Each row was made from one small tree. The marks that hang from a mark follow it in brackets, in alphabetical order. Every link used is in the known rows. Write each row's tree.
Known rows
tegaz(meso(tezo)): [ 17.3  30.8  36.7   7.2  -0.8 -25.0   0.0 -27.7   0.4 -21.2 -32.1  -4.0
  21.3  14.4  11.9 -36.2 -25.7  14.0  37.4   4.4 -21.4  -5.4 -15.0   7.9
 -23.9  25.7  -9.2  -6.1 -27.7   3.2 -10.9  16.8]
tegaz(mamen(viro)): [ 21.5  23.8  37.4 -16.8  22.3 -24.3  -0.8 -42.3 -14.6 -17.1 -27.0 -13.7
 -34.6  15.5  11.8 -39.5 -20.5  25.3  14.5   5.3  10.4  -0.9 -13.0  16.5
 -21.2  50.5  -4.1  18.3 -29.7 -16.1 -30.6 -23.9]
rade(meso(kozuk tegaz(mamen) tezo)): [-29.3  17.1  15.4  13.5   1.0 -12.9  23.9 -11.1   3.0 -10.0 -29.9  13.6
  43.5 -22.3   8.0 -17.0 -29.1  24.1  50.0  -0.3   9.5  19.8 -11.9  -8.4
 -76.1  64.7 -23.6  10.8 -14.4  -8.7  -3.6 -11.0]
kozuk(meso(tezo)): [ 12.2  60.3  34.0 -19.9   0.7  -9.3  -5.9 -27.4 -17.4 -14.2 -31.8 -27.2
  19.3   3.3   2.1 -58.2  -9.5  14.1  28.0   4.3 -14.1 -16.4 -18.2   2.0
 -50.6  31.7 -16.9  -2.3 -30.7 -16.2  -1.7 -20.5]
kozuk(meso(rade tegaz(mamen(viro(dibus))) tezo)): [-45.2  42.9  13.7 -30.2   8.7  -4.1  21.5 -22.3 -20.2  -0.2 -24.5 -23.2
 -29.2  -1.8  63.9 -48.8  -2.4   9.1  31.9   6.0   7.6  26.9 -36.9  -7.2
 -56.6  61.6 -27.0 -16.3 -10.5  -5.4 -10.2 -25.4]
meso(kozuk rade tezo): [ -1.5  57.5  25.0  50.8  17.4 -26.6  23.3 -19.0  -9.7  -2.7 -31.5  -4.3
 -49.6 -20.0  37.9 -23.9 -19.9  20.9  34.6  -4.2   9.3  24.2 -25.0 -12.9
 -59.6  43.3 -19.5 -23.0 -20.8  -1.7   5.9 -11.1]
viro(dibus mamen(kozuk)): [  1.9   0.5  15.7 -55.6  11.6   1.4 -25.1 -37.8 -17.0   2.8 -30.9  27.0
 -47.3  47.1 -35.7 -15.1  -6.2  -1.5  13.1   8.9  -0.5 -23.3  32.0   7.0
  -6.3 -11.3  21.1 -19.5 -18.1  15.4 -10.0 -35.1]
mamen(kozuk(meso(rade tezo))): [ 11.5  72.1  16.9  10.2   2.1 -13.3 -21.2 -27.4 -17.5   2.7 -26.8  -7.8
  -5.9   1.0   9.7 -37.1  -1.4  11.1  18.9   6.5  -4.2  -4.3 -31.9  -2.1
 -56.8  38.3  -6.2  -6.9 -23.0  -8.0  -7.5 -29.1]
mamen(tegaz viro): [ 12.7  36.9  13.7  -3.2  22.3 -27.4 -19.8 -42.5 -33.8  -1.0 -31.0  -4.6
 -21.6  26.5   4.9 -48.1 -18.3  14.1  13.0  21.3   8.0  10.8 -43.8  10.9
 -12.6  21.2   5.1  -6.1 -14.3 -18.4 -14.8 -41.9]
viro(dibus(rade) mamen(kozuk tegaz(meso(tezo)))): [ 24.3 -12.3   2.6 -27.6  17.9   9.4 -18.7 -40.6 -31.2  -1.6 -28.0  34.5
   4.7  52.3 -19.9  -9.1   3.2  -2.5  39.0  15.9   0.5   4.6  15.1   8.9
   0.8 -32.5  12.0 -19.4  -7.5  13.0 -11.5  -1.1]
meso(kozuk tegaz tezo): [-34.3  34.8  24.7   2.4   0.5 -19.0  20.0 -26.7  -3.6   2.9 -36.6  10.7
 -10.9  -7.2  -1.1 -26.6 -34.5  21.0  34.8   5.4   0.3  13.4  -2.2 -14.8
 -57.4  39.6 -21.3  -1.8 -13.4  -8.0   7.1  -0.5]
mamen(kozuk tegaz): [ 21.3  45.8   4.6  -7.6   9.7 -21.7 -43.3 -41.9 -22.8  17.5 -26.2  15.7
   0.2  28.8 -42.7 -39.9  -9.6   5.1   7.2  20.9   0.2  -3.2 -18.0  13.8
 -18.7  22.5  22.7   5.2 -20.1  -4.5 -16.4 -45.9]
dibus(rade viro): [ 59.6  44.9  30.1  10.6  17.5   2.2   4.1 -38.3  -2.1 -22.1 -40.2 -15.9
 -19.0  46.6 -21.4 -61.9 -25.5  33.1  13.5  20.9 -13.8 -36.0  63.8  13.8
   1.0  15.9   6.6  15.7 -38.2 -19.3  -0.9   7.1]
dibus(rade(meso(tezo))): [ 39.7  43.9  17.3  20.4   5.6 -10.1   3.8 -13.3  -4.2 -25.6 -39.5  -5.0
  47.1   6.9  -1.1 -39.9 -16.1  33.6  41.6   9.4   0.1 -19.9  16.6   4.5
 -24.8  15.1 -17.8   1.5 -30.3 -18.2   0.2  14.5]
kozuk(meso(rade tegaz(mamen(viro)) tezo)): [-32.6  47.6  19.8   0.5   5.5  -7.0  18.4 -24.3 -18.8  -9.6 -24.1 -23.3
 -12.7  -9.4  55.0 -53.5 -13.0  11.2  31.0   9.5   0.0  23.0 -38.4  -4.3
 -66.6  76.7 -28.5   6.6 -11.8 -18.8 -12.5 -28.6]
meso(kozuk rade tegaz(mamen) tezo): [-40.2  36.6  18.7  32.1  10.9 -17.8  40.7 -20.5  -1.4   2.1 -24.9   2.8
 -35.2 -22.6  39.4 -26.0 -25.3  13.5  39.7  -0.4   9.9  40.5 -11.7 -12.3
 -71.4  78.9 -27.0   2.0 -13.5  -1.8  -5.1 -13.7]
mamen(kozuk tegaz(meso(tezo)) viro(dibus(rade))): [ 27.5  15.7   2.9 -17.1  23.8 -17.2 -27.8 -45.9 -39.5   9.9 -31.3  20.3
  -0.3  43.3  10.8  -8.6  -0.3  21.3  29.1  17.8  21.8  24.6 -43.0   4.2
   0.6 -20.0   2.1 -25.4  -4.2  -0.7 -21.4  12.9]
kozuk(meso(rade tegaz tezo)): [-36.1  66.1  14.1   1.3  -8.8  -4.8  12.5 -16.3  -8.9  -6.3 -30.3 -21.0
   3.3  -5.7  31.9 -66.1 -14.9   3.3  31.4  11.5 -17.9   6.0 -18.9  -8.4
 -59.2  61.4 -21.6  -6.0 -14.9 -11.8   4.8 -25.9]
meso(rade tegaz): [-35.7  54.1  10.0  12.6  -5.1 -14.5  12.6 -18.8   2.9   0.8 -31.4  -4.4
 -31.2  11.5  17.0 -62.8 -31.7   3.7  20.6  16.8 -16.2   3.3  10.4   0.9
 -21.4  70.6  -3.2  -0.9 -15.7  -1.3  -0.2 -28.8]
tezo(meso(kozuk rade tegaz(mamen))): [-40.8  30.3  18.4  12.8  -5.8 -10.9  31.3 -13.3   0.4  -2.4 -23.2 -11.7
 -40.2 -20.2  -0.3 -49.7 -17.4   9.4  32.8  -9.1 -23.7  35.4  19.3  -9.6
 -46.3  91.5  -9.0  40.2 -13.3 -13.8  -8.2 -31.3]
mamen(kozuk(meso(rade tezo)) tegaz viro): [  9.1  61.4   0.4  17.4  19.5 -19.8 -30.7 -37.8 -47.1  11.2 -23.6  -1.4
 -14.6   5.9  28.5 -32.4   5.5  10.9  15.5  18.8  16.1  25.6 -81.6  -2.7
 -57.6  26.8  -4.5 -15.0  -4.2 -21.6 -15.5 -49.9]

Which tree is each row?
[ 18.2  27.5  10.4  25.7   2.7   6.5  18.5 -14.8   6.6 -26.3 -40.9   0.6
  34.5  24.0  -7.8 -47.6 -27.0  32.1  35.9  30.2 -14.6 -25.4  41.5  -0.1
 -32.7  19.0 -10.5   5.7 -21.8 -20.4   8.5  21.3] : dibus(rade(meso(tegaz tezo)) viro)
[-21.9  64.0   8.2   1.7  -8.6  -7.5 -14.4 -24.5 -12.7   9.0 -28.8   0.8
   4.0   2.1   4.6 -42.5 -10.2   6.8  20.6  14.3  -8.6   0.1 -17.9  -7.4
 -59.8  51.6  -8.6   2.1 -12.2 -10.0  -3.7 -29.5] : mamen(kozuk(meso(rade tegaz tezo)))
[ 21.3  32.0  22.3 -39.5  23.3 -12.4  -2.6 -37.1 -23.2  -6.8 -41.0 -11.7
 -47.4  39.1  13.5 -40.0 -15.0  32.1  16.5   7.7  18.3  -5.5  12.0   5.6
  15.8   1.0  -5.7 -18.7 -23.7 -10.0  -8.8   1.3] : mamen(viro(dibus(rade)))
[ 18.0  14.4  43.0  14.1  12.0 -21.4  18.8 -33.7  -1.1 -17.9 -23.9  -0.5
  18.6  -5.8  24.1 -14.4 -24.9  24.9  48.3 -13.5   3.9  25.6 -15.7   4.9
 -51.4  58.0 -17.4  15.2 -27.2   1.7 -20.7  11.0] : tegaz(mamen meso(kozuk tezo))
[ 57.8  -2.4  14.2  26.3  19.3  14.5  -9.2 -47.2 -22.5 -23.0 -29.7  24.6
  14.3  57.7 -29.6 -24.3 -13.0  11.9  27.3  32.4 -17.6 -15.5  29.5  13.4
 -17.1 -17.9  15.4  10.8 -15.1  -9.1 -10.1   2.3] : dibus(rade viro(mamen(kozuk tegaz(meso(tezo)))))
[-28.6  30.6  11.8  19.0  11.2 -27.0   7.5 -28.0 -11.7   5.7 -22.8  12.2
 -47.1  -1.5  35.4 -17.1 -15.0  14.9  19.0  20.1  10.4  27.4 -36.1  -3.1
 -56.0  59.2 -17.1   0.5  -7.7  -7.6 -23.3 -12.0] : meso(rade tegaz(mamen(kozuk viro)) tezo)
[-45.7  38.6  15.0  16.4 -12.2 -12.9  23.8 -10.6   0.0   1.4 -30.8  -6.9
 -39.1 -16.3  -7.8 -53.5 -22.2   8.4  30.2  -4.3 -30.5  26.6  20.4 -16.7
 -39.4  74.1  -6.2  24.3  -9.9 -13.9   7.0 -27.8] : tezo(meso(kozuk rade tegaz))
[-54.4  19.9  12.9   5.7  22.3 -17.8  41.8 -25.0 -15.7  10.2 -27.4   3.9
 -73.9 -13.7  67.1 -11.0 -17.5  19.2  37.3   0.1  30.4  54.4 -35.5 -17.6
 -60.6  57.9 -28.5 -24.5  -3.5   1.9  -7.3 -10.8] : meso(kozuk rade tegaz(mamen(viro(dibus))) tezo)
[ 14.5  64.7  17.7   6.6  11.6 -13.9 -28.7 -37.7 -32.1  -0.5 -30.3  -7.4
 -22.7  13.8  19.9 -34.7  -9.9  21.2   6.9   6.5  11.2  -0.1 -43.0  -0.9
 -40.5  48.6   1.9   3.0 -14.6 -24.4 -15.1 -45.8] : mamen(kozuk(meso(rade)) viro)
[ 21.1  25.9 -12.5 -13.7  26.4 -15.8 -29.8 -31.1 -41.4  12.2 -33.7  21.6
   3.8  28.7   1.2  -7.3   6.1  24.6  26.7  21.7  33.6  17.9 -42.9   1.0
 -18.2 -20.9   0.6 -31.1  -5.7 -11.6 -11.8 -10.3] : mamen(kozuk tegaz viro(dibus(rade(meso(tezo)))))
[-40.1  13.1   3.8 -43.3   2.0  15.0  -7.4 -26.2 -21.6   4.3 -27.2  18.2
 -32.5  24.3   1.4 -23.9   0.4 -11.8  26.7  11.2  -5.3  -1.7   2.3  -8.7
 -44.4  12.6   0.9 -27.2  -3.0  11.2   1.0 -38.5] : viro(dibus mamen(kozuk(meso(rade tegaz tezo))))
[ -1.2 -14.7   6.5 -34.6  12.8  -1.9 -23.9 -38.5 -28.9   4.1 -23.0  37.3
  -7.8  44.5 -15.6  -6.3   0.7 -12.6  32.2  15.7  -4.7  10.4 -16.3   7.8
 -15.3 -25.0  17.8 -31.2  -4.9  24.6 -13.6 -23.7] : viro(dibus mamen(kozuk tegaz(meso(tezo))))
[-18.4  24.9  19.8 -17.9  -0.1 -20.1  -4.5 -33.3  -0.9   5.9 -24.8  16.9
  -5.7   8.8 -23.1 -25.1 -18.0  13.1  20.8  18.9  -2.8  -0.1   2.5   5.0
 -50.0  45.3  -8.8  19.2 -21.1  -2.8 -21.7  -5.2] : meso(tegaz(mamen(kozuk)) tezo)
[  0.0   9.1  15.4 -70.0   7.5  14.5 -26.9 -38.4 -26.0  -0.6 -29.4  13.0
 -20.6  41.1 -30.8 -27.5  -0.4  -3.5  16.1   2.8  -3.3 -23.2  25.0   4.4
 -22.1   0.7  15.1 -13.1 -17.7   7.2  -7.4 -50.4] : viro(dibus mamen(kozuk(meso)))
[-32.8  68.8  13.3  -7.5 -10.7   1.7   6.3 -19.9  -7.0  -3.8 -31.2 -21.5
   4.7   5.7  23.2 -76.0 -21.2   2.2  23.7   8.6 -18.7  -1.6   1.8  -1.7
 -39.0  80.8  -8.3   9.1 -16.6 -12.9   2.5 -45.5] : kozuk(meso(rade tegaz))
[ 25.2  10.8  16.8  -5.2   5.9  29.1  -0.4 -42.1 -16.6 -21.4 -35.4  12.8
   5.1  46.4 -37.7 -36.8 -16.3  16.0  19.3  30.5 -19.7 -37.3  57.8   0.4
 -37.9   3.3  -0.1  22.2 -15.6 -24.9   0.6  -7.3] : dibus(rade viro(mamen(kozuk(meso(tegaz tezo)))))
[ 30.0   5.4  11.3   2.9  19.3   5.7 -24.8 -47.2 -21.5  -7.7 -26.1  25.7
 -26.3  53.9 -46.8 -32.7 -16.2  -1.6   4.0  34.3 -17.4 -22.2  18.9  14.2
 -26.8  -1.5  32.7   3.6 -17.2  -3.7  -9.6 -50.4] : dibus(viro(mamen(kozuk tegaz)))
[-42.1  50.7  11.4  27.3   2.4 -12.5  23.4 -20.5  -1.5   6.9 -34.2   3.4
 -31.5  -3.2  19.8 -42.6 -38.3  15.8  27.9   1.0   1.0  22.4   8.9 -13.0
 -43.2  79.1  -9.3   1.1 -10.6  -3.7   7.2 -30.1] : meso(kozuk rade tegaz)
[ -7.3  30.2   3.9  -2.8  21.8 -21.6  -4.6 -32.0 -31.3   4.3 -26.1  -2.1
 -33.0  32.1  62.1 -40.3 -10.0   5.5  30.9  10.4   9.5  41.6 -57.1   7.0
   4.8  26.0   7.9 -39.1  -3.4  11.1 -14.0 -27.0] : mamen(tegaz(meso(rade)) viro(dibus))
[ -1.5  -1.2  -0.1 -52.1  17.7   1.7 -31.9 -41.0 -31.8  13.6 -26.2  31.1
 -35.5  50.5 -37.5 -21.4  -0.2 -12.6  15.3  18.2   1.0  -1.6   8.1  11.2
  -6.1 -17.7  27.8 -23.8 -10.6  16.7 -11.3 -52.6] : viro(dibus mamen(kozuk tegaz))
[  9.1  21.7  21.4  24.3  21.9 -28.0  -0.3 -40.1 -34.1  -5.7 -29.6   9.8
   7.7   7.6  32.4 -17.8 -23.8  22.1  38.2   6.4  14.4  42.7 -70.1  -3.3
 -40.3  23.4 -10.7 -11.9  -4.9 -13.5 -11.8  -9.1] : mamen(tegaz(meso(kozuk tezo)) viro)
[-19.8  21.5  11.8 -11.7  -7.8  -9.4   5.7 -12.1   7.6 -14.2 -29.1   4.0
  48.7   4.2  -2.1 -47.1 -29.5  16.5  35.6  10.5  -7.8  -4.9  13.8  10.0
 -39.7  74.4  -5.6  22.9 -21.7  -8.7 -11.8 -28.1] : rade(meso(tegaz(mamen)))
[ 19.1  34.3   9.1 -22.9  11.1  -4.9   3.6 -12.5  -6.8 -10.0 -40.1  -6.9
  11.2  19.5   5.4 -33.7  -5.6  24.4  42.5   5.3   8.4 -11.9  18.5   1.9
  -9.3  -4.3 -12.3 -30.0 -27.7   1.2   3.9  15.7] : viro(dibus(rade(meso(tezo))))
[ 26.1  15.0  14.3  -1.2  16.4  14.4 -21.6 -44.3 -31.9 -12.2 -24.4  13.8
  -4.6  40.5 -32.1 -34.8  -3.9  -2.6  14.2  32.2 -16.7 -19.2  -4.8   7.0
 -55.8  -3.7  17.7   1.1 -15.0 -10.7  -5.4 -44.7] : dibus(viro(mamen(kozuk(meso(tezo)) tegaz)))
[ 23.2  15.9  41.9   4.7  10.4 -15.3  14.2 -38.6  -1.1 -16.4 -24.9  -1.5
  20.7   4.7  13.9 -28.0 -31.7  24.1  40.7 -18.2   0.8  19.6   1.4  11.6
 -32.8  75.8  -5.0  30.9 -28.7  -1.0 -23.1  -8.7] : tegaz(mamen meso(kozuk))
[ -9.9 -13.9  -4.7 -35.6   2.7  15.7  -5.6 -19.2 -13.2  -6.3 -36.8  40.0
  11.5  35.0 -26.3  -4.5  -7.3   8.2  38.6  17.3   3.4 -13.9  42.6  -4.2
 -19.4 -17.6  -0.1 -14.6  -6.9   2.9   0.8  -2.3] : viro(dibus(rade(meso(tegaz tezo))) mamen(kozuk))
[-27.9  51.7  22.6 -28.1 -11.6  -3.3   1.7 -24.5  -9.8  -7.6 -32.8 -17.7
  24.7   4.0  -1.4 -64.5 -19.2   7.9  28.9  12.8 -18.4 -10.7  -5.5  -4.2
 -53.5  45.6 -20.6   7.8 -20.4 -17.2   2.8 -19.8] : kozuk(meso(tegaz tezo))
[ 42.0  -3.4   7.4  48.3  26.2  20.4  21.8 -24.9 -22.4 -29.8 -35.2  19.9
  27.3  22.2 -10.4 -20.7 -16.6  23.8  44.5  21.5   2.0  -1.6  24.5  -2.2
 -51.9  -7.4  -1.9  -0.4 -11.4 -20.7  10.7 -10.8] : dibus(rade(meso(kozuk tezo)) viro(mamen(tegaz)))
[ 19.6  26.4   7.2  25.9  19.1  13.5 -14.3 -37.2 -29.9 -10.4 -21.2   9.6
 -23.2  33.1  -5.0 -36.6   0.1  -5.9  15.6  30.4 -16.4  -6.0 -13.4   3.8
 -59.6  10.4  15.8  -9.7 -10.2  -5.7  -3.4 -52.0] : dibus(viro(mamen(kozuk(meso(rade tezo)) tegaz)))
[  5.6  36.7  19.7  27.7   6.6 -20.4   7.0 -10.6  -5.0 -13.5 -35.6   8.0
  33.8 -18.4   8.2 -14.1 -23.4  29.6  45.8  -4.2  10.7   3.6 -25.1  -9.3
 -65.5  32.1 -17.3 -11.5 -22.4  -8.9   6.8  -8.2] : rade(meso(kozuk tezo))
[ 17.7  -6.8 -10.8 -24.5  18.6  12.1 -19.3 -24.7 -33.1  -1.4 -30.0  35.4
  16.5  38.2 -26.4  -7.6   9.3   4.1  38.4  20.6  12.1  -0.5   7.6   4.1
 -18.9 -35.0   8.6 -26.9  -6.8   5.6  -2.9 -20.2] : viro(dibus(rade(meso(tezo))) mamen(kozuk tegaz))
[ -9.1  -0.9   8.3 -51.5  20.2   4.0 -10.5 -34.2 -29.1   0.3 -25.9  13.1
 -39.8  44.7 -17.9 -41.9  -5.0 -13.3  22.8  16.6  -6.2  -1.6  11.6  11.4
  -1.6 -10.0  18.5 -29.6 -13.7  15.6  -4.8 -50.1] : viro(dibus mamen(tegaz))
